Every row comes from one small tree of marks. The marks that hang from a mark follow it in brackets, in the order of their numbers. Every link used is in the known rows. Which tree was each row made from?
Known rows
K35[K496]: [ -7  17   9  -2  14 -13  -4   6   9   9  -6  -4   4  21   2  -6  -1 -16
   0  -1  -4]
K126[K35[K496 K499] K524]: [ 13  -1   5   7  11 -16 -16 -11  12  -4   5  -9  -3  27 -12  -5 -17  -7
  -5   3  -8]
K126[K35[K294] K524[K496 K499 K941]]: [ 14   3  -8  -6   8  -4  -2 -13   1  -5  -2  -3 -10  11   2  -8 -19  -8
   2  -4 -11]
K158[K941[K524[K126[K35]]]]: [  1   1   1   5  20 -13   7   4 -11  15   8  -1  -6  10   0  -1  16   2
  14   9  10]
K158[K941[K524[K126 K496]]]: [  0  10   0   0  21 -10  11  13  -8  11   6  -3  -5   4  12  -6  20   2
  14   6   8]
K35[K294 K496 K499]: [  0  24   4  -8  -1  -7 -18   2  18  -3  10  -2  10  15 -13  -4  -5 -13
 -16  -4  -8]
K294[K35[K496 K499]]: [  6  19  11  -4   3  -9  -6   6  18   1  19  -6   6  16   7  -2  -5 -10
  -4   2  -4]
K126[K35[K294 K496] K524[K499 K941[K158]]]: [ 14   1  -7  -5  12 -10  -9 -10  -5  -6   2   1  -9  30 -19  -5 -10  -7
   1  -2 -15]
K496[K35[K294]]: [ -3  14   3  13   3 -12  -7 -10   1   3  15   5   9   9   3  18  -8 -11
  15   4   8]
K126[K524]: [  4  -5   6   5  22  -6   2   2  -1  22   3 -13  -5  20   9   0   2   0
  16  -5   6]
K941[K158 K524]: [ -1  12   1   6  30  -5  12  13 -23  23   1  -8  -4  12  -6  10  27  16
  28   8   2]
K524[K126[K35[K496 K499]]]: [  6   9   6  10  10 -18 -10  -9   9  -3   0  -6   2   8   6 -12 -18 -14
  -4   0  -6]
K35[K294]: [ -8  17   3   0   4  -3  -1   2   1  17   8  -3   7   6   0   6   2 -10
   4  -3   7]
K126[K35[K294 K499]]: [  3  13   3   5   0  -8 -10 -10   5   9  12  -3   3   4 -14   7 -12  -9
  -5   2  -1]
K941[K158 K524[K126[K35[K294]] K499]]: [  3   9  -6  10  25  -5   6  -2 -22   5  -2  -2  -3   0  -5   0   1  14
   8   5  -1]
K35[K294 K499]: [ 2 17  4 -4  3  1 -9  3  6 16 14 -8  4  3 -6  6  0 -4 -4 -7  1]
K158[K941[K524[K496 K499[K35]]]]: [-3 16 -5 -5 24 -6 14 16 -5 17 -2 -3 -9 -3 12 -8 11  9  7  7  8]
K524[K126 K496[K35[K294 K499]] K941]: [ 18  15  -4   3   5  -9  -6  -8   4 -17   9  -1   0  -2  29  -4  -7 -14
  19  -5 -14]
K158[K941[K524[K126[K35] K496 K499]]]: [  2   7  -4  -3  21  -8   9   5  -8   8  -2  -1 -10  -1   8 -11   5   2
   2   7   5]
K496[K35]: [ -1   8   8  15  15 -12  -3  -7  -2  12   7   0   1  11  11  15  -6  -9
  20   4   7]

Which tree is each row?
[  4   9   0  15  12  -9  -3 -11  -2  -2   3  -4   5   0   1   2  -2   8
   8   4  -2]	K941[K524[K126[K35[K294 K499]]]]
[ 15  10  -6 -13  30   2  12  12 -13  11 -13  -9 -18  -4  30 -20   1  -6
  14 -11 -16]	K524[K126 K496 K499 K941[K158]]
[  2  18  -4  13  25 -11   9   7 -18   0   4  -3   0   5   4  13  16  11
  30  15   1]	K941[K158 K524[K496[K35]]]
[  2  22 -10  10  33  -7  16  12 -14   2 -11  -8  -3 -14  24 -13   1  20
  16   8  -2]	K941[K158 K524[K126 K496 K499[K35]]]
[  0  15   0  -4  22  -2   7   4   4   7 -17 -10  -5 -14  35 -23 -21  -8
  -7  -8  -3]	K524[K126 K496 K499]
[  5  18   3   6  11  -9  -4  -1   7   0   5  -6   0  -1  18   3 -10  -9
   9   4  -1]	K524[K496[K35[K499]]]
[  1   7   2   4  17 -12  -4 -10   5   2 -15  -3  -3   3  10 -18 -29 -13
 -14  -4  -6]	K524[K126[K35[K496]] K499]
[  4  14   4  11   2  -8 -14 -10   5   3  20   0   6   5  -1  18  -9  -7
   7   1   3]	K496[K35[K294 K499]]
[  7  14   0  16  17 -12   0  -6   0 -13  -1  -5   4  -6  23   1  -3   7
  17   6  -3]	K941[K524[K126 K496[K35[K499]]]]
[ 1 11 -5 -1 16 -8  5  4 -7  0  7  4 -3 -1 10 -2  5  3  5  6  8]	K158[K941[K524[K126 K496[K35[K294]] K499]]]
[  2  19   2   2  -4 -14 -17 -11  14  -6   8   1   8  13 -20   0 -17 -16
 -14   4  -7]	K126[K35[K294 K496 K499]]
[ 14   3  -6   1   3 -11  -3 -13   1  -9   7  -2  -4  16   1  -2  -8 -12
  13   2  -8]	K126[K35[K294] K524[K496 K941]]
[-13  34  -2   8   4 -18  -2   2  16  -2   4   1  15   5  10  -8 -12  -7
   2   5   3]	K499[K35[K294 K496]]
[ -4  16  -5  -1  17 -11   5   8  -2   4   3   2   0   4   5 -11   6   7
   0   4   7]	K158[K941[K524[K126 K499[K35[K294 K496]]]]]
[ -2  11  -2 -11  24  -1  12  16  -8  20  -2  -4 -11   3   5  -5  16   5
   5   5   6]	K158[K941[K524[K496 K499]]]
[  4   9  -1   1  11 -14  -4   1  -2  -1  14   3   0  13 -11  -3  11   0
   0   8   3]	K158[K941[K524[K126[K35[K294 K496 K499]]]]]
[  6  20  -2   7   1 -13  -6  -9  10 -13   6  -5   7 -10  15 -12 -21 -14
  -6   2  -3]	K524[K126[K35[K294 K499]] K496]
[ 13  16  -3  -1  20  -9   6   6 -14   4   6  -2 -10  11  17   7  12 -11
  36   4 -11]	K524[K496[K35] K941[K158]]
[  3  17  -4  10  29  -9  12  11 -18   2  -2  -9   0  -1  14  -4  17  11
  24   9  -2]	K941[K158 K524[K126 K496]]
[ 10   4   0 -16  32   7  10  14 -18  37 -10  -8 -22  12   5  -2  13  -1
  19 -12 -11]	K524[K499 K941[K158]]
[  2   0   0   0  24  -8   8   4 -11  18   1  -1 -11   6   1  -5   8   5
   5   5   8]	K158[K941[K524[K126[K35] K499]]]
[ -2  16  -4   1  10 -11   5   6  -7   3  14   4   0   8   0   8  18   1
  14  12  10]	K158[K941[K524[K496[K35[K294]]]]]
[ -1  16  -5   7  34  -2  15  13 -18  22  -7  -8  -6  -2   5   1  10  24
  19   7   1]	K941[K158 K524[K499[K35]]]
[ -8  22  -2   0  15  -1   5   3   5  21  -6  -5   1  -9  15  -7 -17   3
  -3  -4   5]	K524[K499[K35[K294]]]
[-2 12  0 -6 20 -7 12 16 -8 17  5 -3 -6  8  4 -1 24  2 15  9  8]	K158[K941[K524[K496]]]
